Every row comes from one small tree of marks. Brackets hold a mark, then the marks that hang from it, in the order of their numbers. Every link used is in the known rows. Which tree was each row made from?
Known rows
(K_843 (K_243 K_441 K_662 (K_999 K_353))): [ 3.87  0.48 -3.38  3.29 -1.20  1.52 -1.73 -3.55  1.76  2.80  2.30 -4.84
 -0.21  4.14 -3.72  0.36  2.05 -0.39  1.24  4.59  1.48  0.72]
(K_814 (K_243 K_441 K_662 K_999)): [ 3.97 -0.10 -3.63  5.21 -0.29  2.04 -0.25 -3.91  0.63  2.34 -0.53 -4.20
 -0.29  2.63 -2.70 -0.13  0.11 -0.10 -0.08  3.31  2.08 -0.46]
(K_843 (K_243 K_662)): [ 1.97  0.27 -1.97  2.21 -2.40  0.43  0.02 -3.68  1.38  2.56  1.45 -4.35
  0.23  3.84 -3.77 -0.52  1.16 -0.10 -0.49  2.20  0.98  1.41]
(K_353 K_662 K_843): [ 0.48 -0.65  0.21  1.94 -1.65  1.23  1.38 -3.81  2.04  2.86  0.55 -1.86
  1.24  1.26 -3.25 -1.23  0.30  1.67 -0.53  2.08  2.00  2.04]
(K_843 (K_243 K_662 (K_999 K_353))): [ 3.10  0.88 -3.22  2.52 -1.78  2.00 -0.59 -3.38  1.24  2.64  0.96 -4.74
  0.00  4.75 -3.29  0.08  1.41 -0.57  0.47  2.43  1.39  1.46]
(K_999 K_353): [ 1.98  0.44  0.14  1.32 -0.89  0.40  2.57 -1.88  0.82  2.41 -1.23 -3.97
  0.61  3.39 -3.34 -2.31 -1.72  0.70 -0.80  2.20  1.91  3.48]
(K_577 K_441 (K_814 K_243 K_353)): [ 0.78  1.04  3.65  0.64 -2.45 -0.78  3.07 -2.06  1.03  3.66 -1.40 -1.87
 -0.86  4.28 -3.83 -1.10 -2.26  2.53 -2.21  4.87  0.59  2.26]
(K_577 K_441 (K_814 K_243)): [ 0.77  0.24  3.47  0.83 -2.61 -1.22  3.56 -2.60  2.35  3.47 -1.76 -2.17
 -1.45  3.06 -3.51  0.84 -1.04  2.23 -1.59  5.15  0.26  3.04]
(K_243 K_441 K_662 K_843 K_999): [ 3.83 -1.55 -4.25  5.14  0.19  0.84 -2.94 -2.64  1.43  3.20  2.37 -5.52
  0.36 -0.17 -2.07  1.75  1.60 -0.50  3.15  6.46  0.70 -0.26]
(K_441 (K_243 K_843 K_999)): [ 1.68 -0.68 -1.22  2.92 -0.42 -1.26 -0.87 -2.47  0.46  2.75 -0.16 -3.39
  0.49  2.05 -3.02 -0.47 -0.78 -0.54 -0.54  3.17  0.75  1.39]
(K_814 K_243 K_577): [ 1.97 -0.26 -0.42  1.88 -1.52 -2.33  1.06 -2.40 -0.41  2.47 -2.58 -4.59
 -0.75  2.44 -2.54 -3.73 -2.44  0.64 -1.83 -2.03  1.54  0.30]
(K_353 K_814 K_843): [ 0.32 -0.02  0.13  3.21 -1.11  0.08 -0.40 -3.74  2.27  2.65 -0.20 -2.97
 -0.38 -0.09 -3.35  1.07 -1.94  2.08 -1.14  0.74  1.21  1.17]
(K_577 (K_441 K_243)): [ 1.11  0.18  0.51  1.14 -1.74 -1.97  1.28 -1.65  1.03  3.14 -0.77 -3.60
 -0.52  2.68 -3.53 -0.27  0.40  1.08 -1.07  6.02  1.38  3.00]
(K_999 (K_353 K_662 (K_843 K_243))): [ 1.34  0.60  1.42  1.36 -1.30  1.50  1.85 -3.75  2.64  3.26  1.72 -2.56
  1.48  3.98 -3.66 -2.81  0.05  0.96 -0.13  2.50  2.33  2.78]
(K_441 (K_243 K_662 K_843 (K_999 K_353))): [ 2.85 -0.19 -2.08  3.09 -0.03  0.59 -0.62 -3.05  1.38  3.37  1.09 -4.36
  1.56  4.07 -2.45 -0.60 -0.35 -1.09  0.32  3.99  1.96  1.05]
(K_243 K_662 K_843 K_999): [ 2.85 -0.98 -4.09  3.97 -0.73  1.61 -1.31 -2.37  0.86  2.88  0.42 -5.40
  0.57  0.70 -1.45  1.45  0.75 -0.75  1.85  3.42  0.65  0.70]
(K_577 (K_441 (K_243 K_662 K_843)) K_814): [ 0.89 -0.29  2.84  0.30 -2.25 -2.07  1.81 -2.53  3.32  4.39  0.80 -2.84
 -0.20  3.84 -3.34  1.72 -0.18  1.41 -0.45  7.19  0.27  2.77]
(K_441 (K_243 K_662)): [ 2.31 -0.19 -2.37  2.11 -1.02 -0.10  0.31 -3.34  1.07  2.68  0.07 -3.98
  1.20  4.52 -3.40 -0.69 -0.49 -0.29 -1.55  2.94  2.24  1.15]
(K_843 (K_243 K_441 K_662 K_999)): [ 3.52  0.04 -4.03  3.61 -1.48  1.12 -2.22 -3.57  1.29  2.52  1.94 -4.84
 -0.58  3.04 -3.75  1.05  2.37 -0.28  0.99  4.33  0.95  0.29]
(K_353 (K_814 (K_243 K_843))): [ 0.22  0.37  2.60  3.79 -0.91  0.41  1.13 -4.30  1.75  2.54 -0.60 -3.85
  0.23 -1.49 -3.05  0.47 -2.57  1.41 -1.80 -0.26  0.66  0.72]
(K_353 K_662 (K_843 K_243)): [ 0.36 -0.19  0.65  1.91 -2.17  0.93  0.62 -4.57  2.56  3.10  2.19 -1.65
  1.04  2.34 -3.83 -1.48  1.37  1.22 -0.38  2.11  1.60  1.67]
(K_814 (K_353 K_662 (K_843 K_243)) K_577): [ 1.03  0.49  0.04  0.03 -2.04 -1.07 -1.08 -2.00 -0.55  3.53  1.10 -3.82
  0.99  3.79 -3.53 -5.09 -1.52  1.62 -1.00 -1.11  2.03 -0.31]
(K_577 K_441 K_814): [ 0.52 -0.18  2.73 -0.21 -2.86 -1.64  2.99 -1.58  2.29  3.37 -1.66 -2.62
 -1.47  2.44 -3.63  1.93 -0.55  2.49 -0.98  5.88 -0.16  3.90]
(K_243 K_441 K_662 K_843 (K_999 K_353)): [ 4.32 -0.91 -3.38  4.81  0.67  1.45 -2.19 -2.55  2.05  3.56  2.91 -5.72
  0.90  1.43 -1.99  0.70  1.13 -0.63  3.48  6.69  1.41  0.36]
(K_843 K_243): [ 1.14  0.23 -0.34  1.76 -2.35 -0.83  0.44 -3.06  0.84  2.22  0.42 -3.45
 -0.49  2.47 -4.27 -1.07  0.53  0.37 -1.13  1.86  0.26  2.22]

Write each row's tree
[-0.33  0.29  4.14  1.78 -1.52  1.21  1.34 -5.06  2.49  3.21  0.20 -4.42
  1.61 -2.31 -2.60 -0.10 -1.79  2.05 -1.44 -2.98  1.49 -0.17] | (K_353 K_662 (K_814 (K_243 K_843) K_577))
[ 5.07 -0.19 -5.56  4.12  0.18  2.94 -1.67 -2.62  1.26  2.66  0.73 -5.65
  0.19  3.34 -2.62  1.29  1.19 -0.15  2.12  5.68  2.56  0.49] | (K_243 K_441 K_662 (K_999 K_353))
[ 2.66 -1.57 -2.04  4.74  0.17 -0.92 -2.30 -1.69  0.69  2.69  0.88 -4.30
 -0.64 -1.68 -2.73  0.91  0.68  0.14  2.23  5.76 -0.19  0.92] | (K_243 K_441 K_843 K_999)
[ 1.93 -0.38 -1.10 -0.07 -2.00 -3.18 -0.08 -1.05  0.43  3.37 -1.02 -5.83
 -0.65  2.97 -2.61 -1.53 -0.45  0.86 -0.43  2.24  1.71  1.38] | (K_814 (K_577 (K_441 (K_243 K_662))))
[ 1.96  0.37 -1.98  0.77 -1.68 -2.18 -2.11 -1.26 -1.03  3.47  0.95 -4.68
  0.12  4.94 -3.32 -5.03 -2.20  1.01 -0.75 -0.43  1.82 -0.66] | (K_814 (K_353 (K_843 (K_243 K_662))) K_577)
[ 1.42 -0.38 -0.84  2.93 -1.57  1.48 -1.03 -4.55  2.59  3.08  2.58 -1.83
  0.54  1.62 -3.80 -0.30  2.16  1.09  0.77  3.51  1.54  0.97] | (K_353 K_662 (K_843 (K_243 K_441 K_999)))
[ 1.45  0.44 -0.42  0.13 -1.44 -3.67 -1.49 -0.26 -1.08  4.00  0.05 -4.39
 -0.29  4.86 -3.23 -4.99 -2.45  1.61 -0.98  2.19  2.12  0.31] | (K_814 (K_353 K_843) (K_577 (K_441 K_243)))
[ 1.97  0.74 -0.88 -0.32 -1.65 -2.55 -0.82 -0.29 -1.39  3.69 -0.46 -5.59
  0.25  4.64 -3.08 -4.12 -1.94  1.28 -1.20  1.74  2.21  0.25] | (K_814 K_353 (K_577 (K_441 (K_243 K_662))))
[ 2.59 -0.61 -2.91  3.22 -0.47  0.21 -1.33 -3.02  1.02  3.10  0.80 -4.30
  1.12  3.19 -2.49  0.27  0.10 -1.01  0.06  3.74  1.39  0.57] | (K_441 (K_243 K_662 K_843 K_999))
[ 3.43  0.23 -3.86  2.82 -0.30  1.34 -0.88 -3.30  1.27  2.97  0.05 -4.02
  0.94  5.93 -2.88 -0.42 -0.23 -0.69 -0.34  3.48  2.78  0.96] | (K_441 (K_243 K_662 (K_999 (K_353 K_843))))
[ 2.72 -0.77 -0.58  2.63 -0.85 -2.87 -0.08 -2.45  0.01  2.60 -1.19 -4.68
 -0.96  1.90 -2.93 -3.57 -1.81  0.75 -1.00  0.19  1.65 -0.35] | (K_814 (K_243 K_441) K_577)
[ 2.26 -0.74 -0.53  2.66 -1.12 -2.05  0.35 -2.95  0.61  3.38  0.00 -5.55
  0.37  2.18 -1.63 -3.72 -1.76 -0.13 -0.29 -0.54  1.44 -0.55] | (K_814 (K_243 K_662 K_843) K_577)
[ 1.27 -0.50  1.92  2.03 -1.81 -0.14  2.56 -3.85  2.40  3.19 -0.54 -2.33
  0.08  2.99 -3.02  0.10 -2.18  1.04 -1.34  2.41  0.11  1.52] | (K_577 (K_814 (K_243 K_662 K_843)))
[ 1.39  0.24  1.02  1.34 -0.93  1.67  2.41 -3.20  2.31  3.13  0.58 -2.56
  1.64  3.36 -3.22 -2.59 -0.82  1.23 -0.25  2.38  2.58  2.98] | (K_999 (K_353 K_662 K_843))
[ 2.78  0.40 -3.95  2.78 -2.15  1.60 -1.06 -3.39  0.88  2.35  0.50 -4.58
 -0.33  3.52 -3.34  0.83  1.69 -0.47  0.16  2.20  0.88  1.02] | (K_843 (K_243 K_662 K_999))
[ 1.78 -0.27  0.12  2.37 -0.23  0.19  0.05 -2.85  1.27  3.11  0.45 -3.40
  1.45  2.66 -2.94 -1.07 -0.68 -0.50 -0.22  3.15  1.49  1.73] | (K_441 (K_243 K_843 (K_999 (K_353 K_662))))
[ 1.24  0.40  2.93  1.35 -1.61  0.91  2.45 -3.72  1.21  3.03 -0.31 -1.51
  0.60  3.47 -4.27 -1.37 -2.47  2.21 -2.32  2.13  0.97  0.82] | (K_577 (K_814 (K_243 K_441) (K_353 K_662)))
[-0.33  0.44  2.88  0.04 -2.24  1.09  1.17 -3.68  2.37  3.12 -0.52 -4.95
  0.83 -2.11 -2.94  1.72 -0.52  2.86 -1.05 -0.97  1.70  1.20] | (K_353 K_662 (K_814 (K_577 K_441)))
[ 5.08 -0.42 -5.85  4.53  0.34  2.62 -2.27 -2.81  1.75  2.97  1.42 -5.02
  0.02  3.87 -2.55  0.93  1.18 -0.09  2.49  6.05  2.69  0.24] | (K_243 K_441 K_662 (K_999 (K_353 K_843)))
[ 0.76  0.54  0.12  1.61 -1.37  1.36  0.80 -2.59 -0.38  2.90  0.38 -2.18
  1.65  2.83 -3.76 -3.52 -1.61  1.82 -1.56  1.40  2.14  1.01] | (K_814 (K_353 K_662 K_843))
[ 0.77  0.43  1.42  4.01 -0.93  1.31  0.88 -4.80  2.06  2.76  0.07 -4.37
  0.78 -0.73 -2.72  0.88 -1.94  1.14 -1.42  0.06  1.16  0.21] | (K_353 (K_814 (K_243 K_662 K_843)))
[ 1.72  0.92 -0.80  4.19 -0.99  2.79  0.23 -4.62  1.47  2.22 -1.62 -4.60
  0.01  0.17 -2.72  2.05 -1.72  1.11 -1.62 -0.53  1.64 -0.09] | (K_353 (K_814 (K_243 K_662 K_999)))
[ 0.79  1.13  2.64  1.02 -1.00  3.09  2.79 -3.91  2.42  2.74 -0.14 -3.93
  1.87  0.77 -3.37 -0.20 -1.41  1.78 -1.14  0.39  2.32  2.71] | (K_999 (K_353 K_662 K_814))
[-0.29  0.12  2.38  1.02 -1.94  0.49 -0.08 -4.15  3.29  3.77  0.91 -3.75
  0.63 -0.96 -2.78  0.94 -0.52  3.04 -0.30 -0.04  2.10  0.70] | (K_353 K_662 (K_814 (K_577 K_441)) K_843)
[ 1.21  0.71  1.69  1.22 -1.86  2.13  2.37 -3.42  0.60  2.77 -1.94 -1.57
  0.31  3.72 -3.68 -0.59 -2.59  1.92 -2.44  0.66  0.90  0.93] | (K_577 (K_814 (K_243 K_999) (K_353 K_662)))
[ 1.75  0.21 -0.62  1.42 -1.70 -1.10  1.09 -2.12  1.34  3.38 -0.03 -4.19
 -0.04  3.48 -3.21  0.11  0.83  0.69 -0.61  6.35  1.83  2.48] | (K_577 (K_441 (K_243 K_662)))
[ 3.44  0.40 -3.64  2.61 -0.45  1.65 -0.39 -3.02  0.87  2.71 -0.53 -4.45
  0.99  5.65 -2.90 -0.12 -0.33 -0.72 -0.62  3.15  2.70  1.09] | (K_441 (K_243 K_662 (K_999 K_353)))
[ 0.61 -0.25 -0.06  2.15 -1.27 -1.62 -1.41 -3.11  1.87  2.98 -0.43 -4.21
 -0.72  0.09 -2.93  0.10 -2.43  2.17 -0.80 -1.19  1.28  0.41] | (K_353 (K_814 K_577) K_843)
[ 1.56 -0.49  1.91  2.03 -1.65 -0.78  2.43 -3.52  2.11  2.69 -1.33 -1.86
 -0.82  2.80 -3.98  0.20 -2.12  1.70 -1.80  2.85  0.27  1.68] | (K_577 (K_814 (K_243 K_441)))
[ 2.81 -0.53 -3.66  3.99 -1.19 -0.18 -2.26 -3.48  1.92  3.02  2.15 -3.10
 -0.72  3.48 -3.52 -0.26  1.37  0.17  1.16  4.49  1.27  0.52] | (K_353 (K_843 (K_243 K_441 K_662 K_999)))
[ 4.64 -0.77 -6.36  4.47 -0.30  2.32 -2.36 -2.62  0.73  2.32  0.16 -5.41
 -0.42  1.82 -2.65  2.49  1.63  0.00  1.81  5.34  1.83 -0.07] | (K_243 K_441 K_662 K_999)
[ 2.49  0.34 -2.15  1.99 -0.90  3.01  1.01 -2.15  0.37  2.11 -2.16 -3.97
  0.37  2.02 -2.69  0.33 -0.05  0.51  0.00  1.58  1.84  2.46] | (K_243 (K_999 (K_353 K_662)))
[ 1.08  0.53  2.19  1.17 -1.84  0.04  2.74 -2.90  0.37  2.77 -2.00 -1.67
 -0.18  4.24 -4.03 -1.86 -3.64  1.87 -3.00  1.08  0.58  1.40] | (K_577 (K_814 K_243 K_353))
[ 4.33 -0.48 -4.20  3.63 -0.62 -0.33 -1.63 -2.75  0.08  2.75 -1.17 -5.92
 -0.88  2.81 -2.05 -1.60 -0.65 -0.02  0.33  0.48  2.24 -1.62] | (K_814 (K_243 K_441 K_662 K_999) K_577)
